Each row comes from the steps of one path. Every step used is in the known rows, and no mark comes twice. Write the path behind each row, first mark first.
Known rows:
pubuvi > sozoz > nosav: [  5.7  13.8  10.5  -7.4  19.7   6.9  10.0  -2.8 -25.8   2.9  17.3  -0.8
   0.6  -7.3 -12.7  18.1   6.0   8.3 -15.5]
nosav > fupe > pubuvi > zumu > mitedo: [ -3.9 -11.5  -8.2   6.7 -23.4   1.1  -9.9 -11.5   0.5  19.8  -0.9  -4.7
  -0.1   6.6  16.8 -12.6   1.3 -10.2 -15.5]
fupe > pubuvi > sozoz > nosav: [  3.8  11.3   0.8  -8.4  -2.0   2.8  13.1  -8.8 -22.6 -14.1  29.1  -0.7
  10.3 -12.1  -8.2   3.0  17.1  -4.9 -19.0]
mitedo > sozoz > nosav: [ -3.5  34.2  -6.5  12.8   2.0 -10.9  -5.0  29.6 -13.4 -15.2  -8.2   7.8
  -3.0  -0.8  -1.8  17.7  10.8  -5.0 -10.1]
mitedo > zumu > pubuvi: [ -8.6  15.1  13.9  28.1  15.9 -12.1  -0.1 -26.4  -2.1 -19.9  21.0 -10.9
  18.1   2.9  -3.1 -15.5  -9.0   8.0  -4.9]
zumu > pubuvi > sozoz: [ -4.4  -4.9   1.8  16.1  38.0  -8.8   8.7 -27.4  -6.4   1.8  11.9   0.8
   7.9   8.1  -3.3 -16.4 -10.3  19.4  -2.7]
nosav > sozoz > pubuvi: [  2.2 -18.8  -6.0 -26.2  -3.0 -12.5  -1.1   8.9  15.4  -7.1   6.9 -12.3
  -4.4   9.1   6.0   8.6  15.5   4.7   3.7]
mitedo > sozoz > pubuvi > zumu > nosav > fupe: [ -0.4   0.0   3.4   4.0   1.2 -15.5 -10.7  17.2  11.3  25.4 -51.7  30.6
  -4.8   0.9  -5.2  -0.1  -1.2  11.9  44.4]
zumu > mitedo > fupe > pubuvi: [  5.0  -8.8  -3.4  15.2 -16.4  39.9   4.0  -2.3  18.9 -29.6  29.1 -18.4
 -14.9 -13.5  12.4  -4.0  -9.1 -21.3 -19.3]
pubuvi > sozoz > nosav > fupe: [ -2.2  13.5  11.8 -11.8   1.0  20.4   2.5  -8.2 -31.5  16.7  12.5  -3.6
 -10.6   2.6  -2.2  17.5  -2.3  20.9 -13.0]
sozoz > nosav > fupe: [ -6.7  21.7   0.1  -5.7 -13.3   1.9  -7.4  11.2 -28.6   5.1   7.4   2.4
  -1.1   9.5  -1.2  16.7  -2.4  16.5 -12.8]
nosav > sozoz > pubuvi > zumu > mitedo: [ 10.1 -36.0  -7.5 -26.9   4.2 -20.9  -9.0  11.9  18.4  18.2  -6.8 -14.0
  -7.7  18.2   6.7  16.0  18.3  -5.3  -1.5]
nosav > fupe: [ -8.8   8.0   2.4   6.2 -11.6  12.4  -5.0  -2.5  -6.9   9.0   1.3  -0.3
  -5.1   1.7  10.6  -4.6 -11.3  15.6  -6.2]
sozoz > nosav > fupe > pubuvi: [-10.3  22.0  -9.9  -2.1 -33.5  -0.6  -3.4   1.2 -22.2 -11.2  15.0  -0.3
   8.5   1.7   4.4  -1.5  10.3   2.1 -15.4]
zumu > mitedo > sozoz > nosav > fupe: [ -4.8  30.2  -6.0   6.6 -12.3  22.9 -20.7  20.4 -15.9  12.6 -14.2 -15.0
 -29.2   6.3  16.7  29.1   5.2  -3.2 -15.7]
nosav > fupe > pubuvi: [ -9.7   5.3  -6.3   6.4 -29.5   9.3  -2.4 -15.3  -3.2  -6.1  13.7  -2.0
   3.7  -2.4  12.6 -21.8  -2.7   3.6  -8.7]
pubuvi > zumu > mitedo > sozoz: [  5.9  -0.2  -5.1  21.2  11.1  -9.0 -11.0  17.2  11.9  14.2 -24.8   3.5
  -9.6   0.5   9.1   6.0   4.4 -18.1  -9.3]
nosav > sozoz: [ -6.1  -9.4  -8.1 -21.6  -1.0  -8.0   5.7   1.7   9.5 -12.1   9.3 -12.8
   0.6   7.6   8.3  -8.8  -0.6  -4.1 -11.4]
zumu > pubuvi > sozoz > nosav > fupe: [-14.0   9.7   3.3   2.0  17.7  -5.5   1.2 -16.2 -30.0   8.5  10.7  -0.1
   2.7  24.2  -1.0   2.2  -7.0  31.1  -9.3]
pubuvi > zumu > mitedo: [  8.4 -11.4  -4.5   9.0  12.4  -7.6  -5.9   5.0   1.6  21.9  -8.0  -0.4
  -1.0   5.3   1.1   4.3  -2.7  -7.4 -12.5]
zumu > nosav: [  1.7   9.0  -1.8  -3.6  18.9   8.8   7.7   1.4   0.2   7.1 -17.4   7.0
   2.6 -17.1 -13.3 -10.5 -24.5   1.5  25.7]
zumu > mitedo > fupe > pubuvi > sozoz > nosav: [  9.7  -6.7   8.7  -0.9  -4.2  47.7  12.9  -5.9  -7.7 -21.7  39.9 -20.6
 -15.3 -15.8  -1.5  18.2   2.8 -16.5 -27.8]

Write each row's path:
[ -9.2  19.9  28.0   9.7  15.7   7.6   2.0 -37.5 -34.2   1.7  30.0 -14.4
   3.8  12.1  -5.0   7.5  -4.1  25.2 -10.6] | mitedo > zumu > pubuvi > sozoz > nosav > fupe
[  2.4 -25.4  -2.6  16.3 -20.2 -11.6  13.1   3.2  22.2 -39.6  21.2  20.8
  18.6  -5.9  -6.2 -20.5  -2.1 -12.4 -12.0] | mitedo > fupe > pubuvi > zumu
[ 11.9 -16.0   0.5   3.9   5.7 -36.3  -7.2  14.1   1.9   7.3  -6.9  21.9
  12.7   3.7 -12.5  11.6  12.0   9.8   7.9] | sozoz > pubuvi > zumu
[  3.0  16.4  -7.1  21.8  13.1  20.3 -11.7  11.0   8.6   6.8 -14.2 -13.8
 -21.8  -9.7  16.8  10.0   0.2 -15.7 -10.8] | zumu > mitedo > sozoz
[  0.8 -10.7   7.0  -9.8   3.3 -13.2  -5.0   2.8   2.0  30.3 -32.9  25.6
   5.3   5.1 -13.4   2.7 -11.0  19.7  42.7] | sozoz > pubuvi > zumu > nosav > fupe
[ -7.5  30.7 -13.7   9.3 -29.5  22.2 -15.3  12.8 -14.5  -1.9  -4.1 -14.2
 -17.7   2.2  21.5   9.5  15.7 -18.2 -19.0] | zumu > mitedo > sozoz > nosav > fupe > pubuvi
[ 12.1  10.8  -2.7  16.9   7.7  15.3 -21.5  19.4  12.9   9.7 -16.7  -9.7
 -25.8  -6.5  11.4  26.7  15.2  -6.0   3.6] | zumu > mitedo > sozoz > pubuvi
[ -2.5  -9.4  -1.9  16.0 -21.5  17.6  13.2   0.9  20.2 -47.4  31.7   1.4
   5.4 -16.7   2.9 -13.0  -8.4 -11.8 -14.2] | mitedo > fupe > pubuvi
[ 10.0  -0.1   1.8   5.7  18.4 -29.6  -4.1  23.7  17.4  10.0 -50.1  30.3
   4.3  -6.8 -15.2   2.2   5.6  -0.4  44.7] | mitedo > sozoz > pubuvi > zumu > nosav
[ -7.7  -0.1   7.2   0.1 -16.1  28.3   8.2 -33.1  -8.8   5.5  21.9  -6.8
  -2.6 -12.8  10.2 -20.5  -1.8   7.0  -7.5] | nosav > fupe > pubuvi > sozoz
[  4.0 -13.3  -4.9 -40.1  13.0  -3.7   3.5   5.5  20.5   0.0 -18.8  -5.6
  -2.0  -0.5  -6.9   2.1  -3.5   4.2  34.7] | zumu > nosav > sozoz > pubuvi
[ -2.9 -25.1 -15.9 -33.0  -2.9 -31.3  16.7  -4.2  21.5 -11.1 -11.2   5.6
  22.8   4.2  -3.5 -35.3  -0.8 -18.7  19.4] | fupe > pubuvi > zumu > nosav > sozoz
[ -1.0   2.1  15.9 -26.1   9.3  16.6  11.9 -19.7  14.0 -10.0   5.3 -28.1
   2.8  -9.4  -6.2 -13.3 -18.0 -11.9  18.2] | mitedo > zumu > nosav > sozoz
[  8.3 -26.2   4.5  17.2   3.5  12.2   0.4   9.5  17.1  -4.5   8.0   0.1
  -8.3   4.6   0.0  10.4 -16.6 -10.6 -17.9] | pubuvi > zumu > mitedo > fupe
[ 12.1 -12.4   1.7  -7.4  19.9 -25.8  -0.2  11.0   9.8  17.2 -33.1  25.3
  13.1  -4.8 -22.6   3.4  -0.8   9.1  42.1] | sozoz > pubuvi > zumu > nosav
[  9.2  -0.6   0.1  20.6   5.0 -38.6  -9.8  25.9  13.3   0.6 -25.1  25.7
   3.5  -0.5  -5.6   9.6  21.3  -0.1  11.3] | mitedo > sozoz > pubuvi > zumu
[  8.5  -5.0  22.9 -31.8   8.0  12.6   2.4 -10.7  16.5  -6.4  -2.4 -23.1
  -3.5  -8.0  -9.2   5.2  -1.0  -1.2  35.0] | mitedo > zumu > nosav > sozoz > pubuvi
[ -2.9  12.8  -4.7   7.0  -8.8  -6.7 -18.9  27.0 -14.1  21.6 -25.6   3.3
 -16.7  18.1   9.8  25.6   9.1  -7.8 -14.1] | pubuvi > zumu > mitedo > sozoz > nosav > fupe
[  7.4 -19.6   8.5   9.7   0.1  58.3  13.0 -21.9  14.1 -17.6  36.9 -21.7
 -19.5 -20.1   9.6  -2.0  -8.5 -16.9 -20.3] | zumu > mitedo > fupe > pubuvi > sozoz
[  1.0  -7.4  -8.9  12.3 -10.3 -33.6   6.1  -1.6   5.4 -10.0   7.5  17.3
  25.5  -0.9  -4.0 -23.8   9.5 -11.7  -9.7] | fupe > pubuvi > zumu
[ -3.8  10.1   1.8   4.4  34.6 -19.8   8.6 -12.2 -24.6  -5.2  15.1   3.8
  12.4  12.1 -13.8   3.7   0.4  20.4  -9.8] | zumu > pubuvi > sozoz > nosav
[ -1.0 -23.4  -8.0 -33.4  14.2 -29.1  12.8   5.8  17.8   5.4 -20.0   7.0
  14.3   7.4 -10.1 -21.4 -13.9  -7.0  20.7] | pubuvi > zumu > nosav > sozoz
[ -8.3  -8.7  -7.1   7.3 -30.6 -18.5   0.6 -10.6   0.6   0.6   3.7  15.1
  16.2   4.2   5.3 -24.6   3.9  -1.6  -7.1] | nosav > fupe > pubuvi > zumu
[-10.6   9.9  -5.3  -6.4 -17.8  18.9   4.2 -15.1  -1.3   3.3 -10.3   1.8
   6.3 -13.4   3.2 -28.3 -17.6   1.4  23.7] | zumu > nosav > fupe > pubuvi
